(in the rows, 128 means zero)
Known rows, with every way that one mark hangs from another:
[q874 q70 q274 q828]: [120  94 157  84 134  99 156 157 147 120 121 133 144 142 114 189 136 141
 106 156 116 174 130  65 113 132 161  76 143 122 122 136 148 148 146 120
 128 144 178  94  97 129 103 111  78 146 144 144 146 129 118 130]
[q580 [q874 q60 q813]]: [134 142 132 133 183 101 115 129 102 141 123 142 114 120 131 136 115 124
 145 162 143 124 107 153 129 148 147 115 124 145 143 155 146 123 138 151
 128 116 127 138 127 149 130 143 150 103 110 123 121 124 154 135]
[q874 q70 [q274 [q311 q841]]]: [140 107 128 143 134 129 141 160 142 122 146 143 133 146 127 139 162 145
 118 109 127 178 160 103 111 134 113  83 124 136 124 116 113 145 129 126
 107 132 145 130  99 131 133 128  94 128 139 125 134 130 123 126]
[q985 q580 [q874 q70 q828]]: [107 126  90 115 134 169 156  87 164 146 129 122 130 123 133  71 139 125
 147 158 117  81  35 140 144 137 135 164 147 124 132 142 133 167 107 116
 148 142 146  89 153 120 120 105 132 131 121 130 142 126  97 135]
[q874 q60 q828]: [128 118 150 108 158 123 126 134 115 125 122 149 129 125 121 183  82 131
 126 145 131 125 156 119 107 122 178 111 128 124 138 133 165 126 136 128
 144 119 168 107 136 149 102 128 109 143 112 157 130 130 145 130]
[q311 q274 q841 q874]: [181 158 118 212 165 208 100 113  71 108 180 162 123 115  99 172 116  86
 140  85 133  66 128 170 120 197  97 135  65 175 153  85 127  59  92 157
  91  96  71 151  92 119 139 123 123 129  69  73  66 136 157 145]
[q930 q311 q813 q874]: [111 110 169 120 122 130  83 156 137 116 102 102 136 119 130 127 132 120
 108  48 122 136 142 182 153  29 102 185 162 110  92 143  89 129 141 117
 133 122  71 228 220 114 134 168 174 127 145 136 126 129 121 135]
[q274 [q874 q60 q70]]: [136 128 127 125 127 110 123 164 103 116 138 149  93 141 139 129 108 131
 126 117 141 141 134 149 114 118 136 113 123 133 148 121 134 163 133 131
 130 128 140 120 133 140 137 120 112 118 120 151 117 129  88 141]
[q580 [q874 q274 q813 q828] q985]: [122 136 129 128 249  65 137 134 105 146 124 115 126 116 125 116 151 116
 137 201 141 150  85 113 139 171  87  98 147 141 133 161 169  76 133 163
  99 122 130 123 126 139 158 153 108  96 143  87 133 124 145 130]
[q930 q60 q813]: [143 123 159 142 132 114  97 143 111 109 115 119 131 123 130 147  94 138
 137  88 128 119 161 201 118  74 132 186 149 143 107 142 123 136 133 128
 141 114  89 219 196 146  90 161 176 149 126 132 122 130 123 143]
[q930 [q311 [q874 q70]]]: [140 108 134 143 170 116 102 117 128 116 139 144 137 128 126 163 131 132
 120  63 133 124 133 179 120 112 108 143 123 132 124 127 105 111 120 126
 120 121 106 171 156 121 158 138 143 135 111 147 119 127 141 138]
[q985 q580 [q874 [q60 [q930 q813]] q274 q828]]: [113 149  98 144  65 152 159  75 179 141 105 109 139 118 132  75 133 132
 140 143 110 100 107 102 166 122 122 163 134 109 118 136 116 122 118 116
 154 152 132  84 132 114  88  99 137 138 145 116 161 133 149 129]
[q985 q580 [q874 q60]]: [125 149  71 174 138 185 133  81 148 146 127 141 118 116 137  65 117 127
 162 140 124  62  60 188 146 139 136 185 129 128 127 145 129 142 105 125
 148 131 129 105 167 130 119 118 154 124 103 130 139 128 126 141]
[q874 q60 [q274 q311] [q828 q70]]: [126 114 139 103 113  85 157 140 112 129 114 154 132 137 130 171 115 154
  96 144 126 182 229  37 107 119 174  44 125 119 116 124 134 105 132 110
 121 151 167  72 114 151 128 124  98 138 152 127 159 135 135 115]
[q274 [q311 q841] [q874 [q60 q930] q70 q813 q828]]: [125 127 145 101  30  99 153 131 134 121 142 104 108 149 147  87 138 124
 106 112 144 190 227  59 121  97  97  64 115 111 162  73  91 150 142 121
 124 130 148 105  81 127 133 110  98 126 169 131 125 143 121 100]
[q580 [q874 [q60 [q930 q311]] [q70 q828] q813] q985]: [123 139 143 149 224  56 132 142 113 132 109 105 129 130 137 103 152 122
 156 165 147 172  97  91 168 151  97 111 144 147 132 152 149  78 138 158
 118 117 114 137  80 139 146 127 134  95 146  97 127 120 167 125]
[q930 [q311 q274 q841] [q874 q60 q813 q828]]: [126 122 181 154  79 141 114 135 136 109 105 103 153 131 108 168 115 108
  98  83 127 164 215  99 158  65 158 113 125 112 110 106  94  64 147 127
 118 116 116 163 107 105  95 115 115 140 148 113 123 147 183 115]
[q874 q70 q828]: [119  96 156  74 165 113 137 154 124 122 133 140 136 134 118 178 118 134
 121 140 125 137 101 100 104 129 168 107 144 128 142 136 161 169 135 121
 138 128 169 115 120 136 117 125 105 142 121 154 125 123 102 132]
[q874 [q60 [q930 [q311 q841] q813]] [q70 q828] q274]: [133 120 172 148  61 109 145 154 172 105  93 100 155 148 125 169 146 143
 124 111 117 205 197  45 168  97 124  98 131 129 105 118  97 111 154 121
 147 137 131 127  39 122  79  90 107 139 167 132 150 128 179 123]
[q874 q274 q828]: [126 115 137  95 157 128 132 134 131 132 126 143 137 127 117 185 114 130
 114 160 120 129 135 122 110 141 128 117 133 115 128 135 156 131 135 125
 128 133 157 106 134 126 117 141  94 137 129 139 138 125 119 134]
[q985 [q874 q60 q813 q828]]: [112 133 133 110  85 134 142  97 131 141 112 116 124 116 122 113  93 121
 133 184 118 102 108 129 120 124 188 127 138 122 139 134 140 148 151 127
 147 132 162 104 139 141 104 117 130 140 115 165 137 134 133 128]
[q347 [q274 [q311 q874]]]: [137 125  79 124 111 135  85 120 120 129 168 144 122 127 143  96 140 148
 131  67 143 103 115 209  84 159 137 179 105 144 112 119 117 120  82 117
 126 114 112 167 191 138 188 133 149 131 105 130 105 118 100 120]
[q985 q874]: [125 145  93 135 166 176 109 117 111 146 139 143 110 109 133  96 108 116
 152 144 121  56  50 212 117 143 123 189 129 136 142 138 150 161 116 133
 132 124 114 142 182 129 145 144 156 121  85 148 111 119  92 148]
[q985 [q874 q274]]: [126 142  94 142 142 165 122 118 125 145 131 139 119 113 129 103 120 121
 142 151 116  82  70 190 122 146 116 166 129 131 131 139 140 145 123 132
 127 135 120 128 163 124 136 136 136 122 103 140 126 122 103 147]
[q580 [q874 q60 [q274 q311] q813 q828]]: [121 131 139 105 140  82 148 116 129 146 115 123 127 128 136 131 132 130
 118 171 139 179 165  94 132 135 133  75 134 130 131 140 125  98 139 135
 121 136 153 108 120 143 130 131 110 113 155 110 147 133 155 118]
[q347 [q274 q311 [q874 [q70 q828] q813]]]: [121 122  93  91  54 117 109 138 137 133 154 115 110 148 154  69 148 149
 123 110 146 144 116 184  98 142 132 155 124 136 113 111 104 162 103 110
 137 125 138 145 171 134 187 119 125 120 141 141 117 119  61 109]
[q60 [q930 [q874 [q274 [q311 q841]] q828]]]: [126 144 136 105 129 147 100 151 123 121 124 124 132 120 133 134 136 113
 123  76 121 120 145 106 146 110  66 180 113  94 141 112 134 127 133 126
 127 129  81 144 100  98 121 139 151 121 131 119 109 117 132 126]
[q874 q274 q813 [q828 q70]]: [120 115 158  74  88  87 156 138 119 130 106 134 138 132 108 200 114 144
 100 198 114 144 155  52 101 145 179  52 135 113 122 147 145 146 166 117
 127 148 169  75  91 137 112 141 115 139 139 151 154 129 126 117]

Rows:
[130 150 100 177 222 123 108 134  93 132 135 134 113 108 131  83 118 121
 164 138 134  84  76 167 129 157 102 170 130 137 140 143 174 102 119 154
 117 112 107 143 151 137 146 146 146 114  99 124 113 122 127 143] -> [q580 [q985 [q874 [q60 q930]]]]
[162 158 118 170 152 184 111 152  67 119 171 151 109 126 113 156 114  97
 127 122 137  85 149 145 118 166  93 114  85 155 159  85 145 105  96 149
 103 108  97 133 107 117 140 132 108 116  98  75  79 132 102 135] -> [q311 [q274 [q874 [q828 q70]]] q841]
[153 131 152 153 103 170 148 113 132 108 141 120 135 133 106 161 147  99
 125 158 124 140 126 105 136 168 124  82 100 160 141 103  99 109 148 140
 111 114 115 108  30 127 131 101  97 127 114 133 109 133 177 129] -> [q311 q841 [q874 [q70 q828] q274 q813]]
[131 129 170 126  73  66 143 147 134 109  94 118 154 129 118 193 125 151
  99 120 115 172 244   4 140  91 149  68 118 112 115 124 119  94 146 120
 136 150 127 114  70 129  86 113 128 144 158 123 155 133 187 114] -> [q874 [q60 [q930 [q311 q841] q813]] q274 [q828 q70]]
[124 140 138  98 149 152  92 163 114 118 117 132 125 125 135 140 130 114
 141  78 121 108  87 131 153 118  88 208 122 107 141 128 146 152 141 126
 141 125  78 149  98 104 122 137 171 119 116 136 100 107 105 137] -> [q60 [q930 [q874 [q70 q828]]]]
[132 139  92 155 160 135 138  96 149 148 127 144 124 131 141  98 146 138
 148 141 139 122 110 154 146 152 101 132 127 127 121 153 119 117 112 131
 129 131 131 105 140 130 131 138 141 110 135  99 149 128 145 128] -> [q985 [q580 [q874 q60 [q274 q311] q813]]]
[133 101 150 129  63 109 158 147 156 122 130 118 137 149 119 145 159 150
 112 138 123 191 173  73 106 135 140  46 131 125 121 121 101 158 162 124
 111 134 168 114  70 132 113 126  96 137 156 142 148 136 142 110] -> [q874 q70 [q274 [q311 q841]] q813]
[107 115 173  75 123 140 105 162 116 119 106 107 126 115 123 135 117 105
 111 108 116 125 109 141 139  66 135 170 161 117 114 142 130 150 147 119
 139 125  98 176 196 129 116 159 154 128 134 134 118 127 102 136] -> [q930 q813 [q874 q828]]
[113 134 103 148  52 164 180  82 188 143  98 107 135 139 130  76 137 133
 149 189 113 130  75 110 167 142 162 128 147 127 106 143 103 146 141 114
 153 148 164  59  95 126  93  84 117 132 148 138 170 133 142 127] -> [q985 q580 [q874 q60 [q70 q828] q274 q813]]
[144 126 131 130 120 143 133 103  99 126 153 141 120 127 131 125 126 118
 116 110 139 134 197 108 103 135 124  75 101 139 146  93 102 108 120 126
 107 116 123 116 114 144 161 135 126 130 119 125 113 139 149 110] -> [q274 [q311 q841 [q874 q60 q813 [q828 q70]]]]
[ 98  91 184  78 102  98 122 149 155 116  94 100 149 137 122 154 133 128
  91  94 121 179 146 100 146  49 161 127 162  97 106 138 104 136 165 109
 134 133 133 159 141 106 120 129 130 139 160 159 141 133 130 120] -> [q930 q311 [q874 q70 q813 q828]]
[130 135 158 131 119 136  95 155 130 107 124 115 148 125 122 160 142 114
 119  41 121 131 156  91 160  92  81 178 112 106 134 106 122 106 126 128
 126 124  73 176  86  83 107 122 153 132 133 107 102 123 145 126] -> [q60 [q930 [q311 q274 q841] [q874 q70 q828]]]
[119 134  76 146 142 180 142  96 155 144 136 137 121 124 135  61 143 130
 159 137 120  69  26 174 143 145 125 179 139 131 129 147 127 171 104 120
 142 137 128 107 158 120 127 113 150 125 108 131 135 122  98 142] -> [q985 q580 [q874 q70]]
[132 143  88 144 198 152 120  98 134 149 136 148 119 122 136 106 140 127
 160 145 139  76  51 193 140 163  90 169 128 130 134 160 139 141 108 138
 134 120 116 124 154 127 140 152 162 105 110 107 130 117 124 136] -> [q985 [q580 [q874 q813]]]
[131 126 110 118  46  93 105 154 133 116 141 124 112 142 135 109 128 156
 124 114 141 134 115 159  95 142 194 136 114 139 115 129 125 154 120 122
 144 125 146 148 142 141 146 104 127 129 123 155 119 123 101 121] -> [q347 [q274 [q874 q60 q70 q813]]]
[126 132 103 169 222 117 127 146 109 132 136 132 117 119 126  90 139 125
 151 154 128 111  57 155 123 161 106 142 143 143 128 148 167 115 122 151
 105 123 122 133 149 137 156 140 119 115 112 121 123 123 109 146] -> [q580 [q985 [q874 q70 q274]]]
[154 127 157 184 108 112 111 125 125 103 131 111 147 143 124 161 113 128
 113  63 141 160 235 163 139  71 108 142 122 138 114  93  88  72 114 132
 115 114  93 204 125 106  98 118 123 149 150  98 119 145 154 127] -> [q930 q60 [q311 [q274 [q874 q70 q813 q828]] q841]]
[144 124  89 138 104 141  94 130 128 122 173 134 127 130 138  93 155 144
 130  73 143 116 124 181  91 160 141 157  97 156 116 108 109 122  85 123
 120 111 111 173 154 137 182 118 136 130 107 125  99 121 119 117] -> [q347 [q274 [q311 q841 [q874 q70]]]]
[112 144  76 118 154 175 146  83 133 154 129 139 122 112 136  77 128 123
 148 167 118  48  42 154 139 146 126 172 137 125 133 145 144 159  98 115
 144 142 125  85 170 123 140 125 157 124 107 121 138 120  91 135] -> [q985 q580 [q874 [q828 q70]]]
[120 127 102  75 138 134 121 124 104 146 161 140  91 136 160  81 120 118
 112 110 148 132 156 179 100 109  53 135 131 110 155  93 121 158 103 116
 118 129 131 123 200 128 192 159 111 112 143 127 115 130  47 121] -> [q274 q311 [q874 q828]]
[123 111 150  92  73 123 155 111 153 138 128 110 143 136 119 154 134 131
 103 172 124 167 193  86 105 130 123  66 132 107 129 113 114 134 153 121
 120 129 173  97 102 127 116 141  87 139 159 137 150 139 146 105] -> [q874 [q274 [q311 q841]] q813 q828]
[121 137 119 146 196  99 133 132  91 135 123 127 117 113 123 101 112 123
 147 179 130 103  87 121 118 154 149 116 142 137 136 149 175 109 135 147
 117 123 137 113 143 149 146 142 133 120 110 132 127 128 124 131] -> [q580 [q985 [q874 q60 q813 [q828 q70]]]]
[131 134 178 114  53  72 138 127 114 112 101 120 148 130 110 203 100 143
 110 133 123 144 226   9 123 114 186  60 110 109 135 120 133 110 159 124
 142 135 146 101  45 127  80 115 145 148 139 135 137 134 184 104] -> [q874 [q60 [q930 [q311 q274 q841]]] q813 [q828 q70]]
[120 133  76 158 117 171 155  98 172 143 126 132 129 128 132  73 155 136
 149 147 114  94  43 151 150 148 122 161 138 127 115 147 117 157 111 120
 137 150 135  93 139 116 120 106 131 127 126 124 152 126 108 142] -> [q985 q580 [q874 q70 q274]]
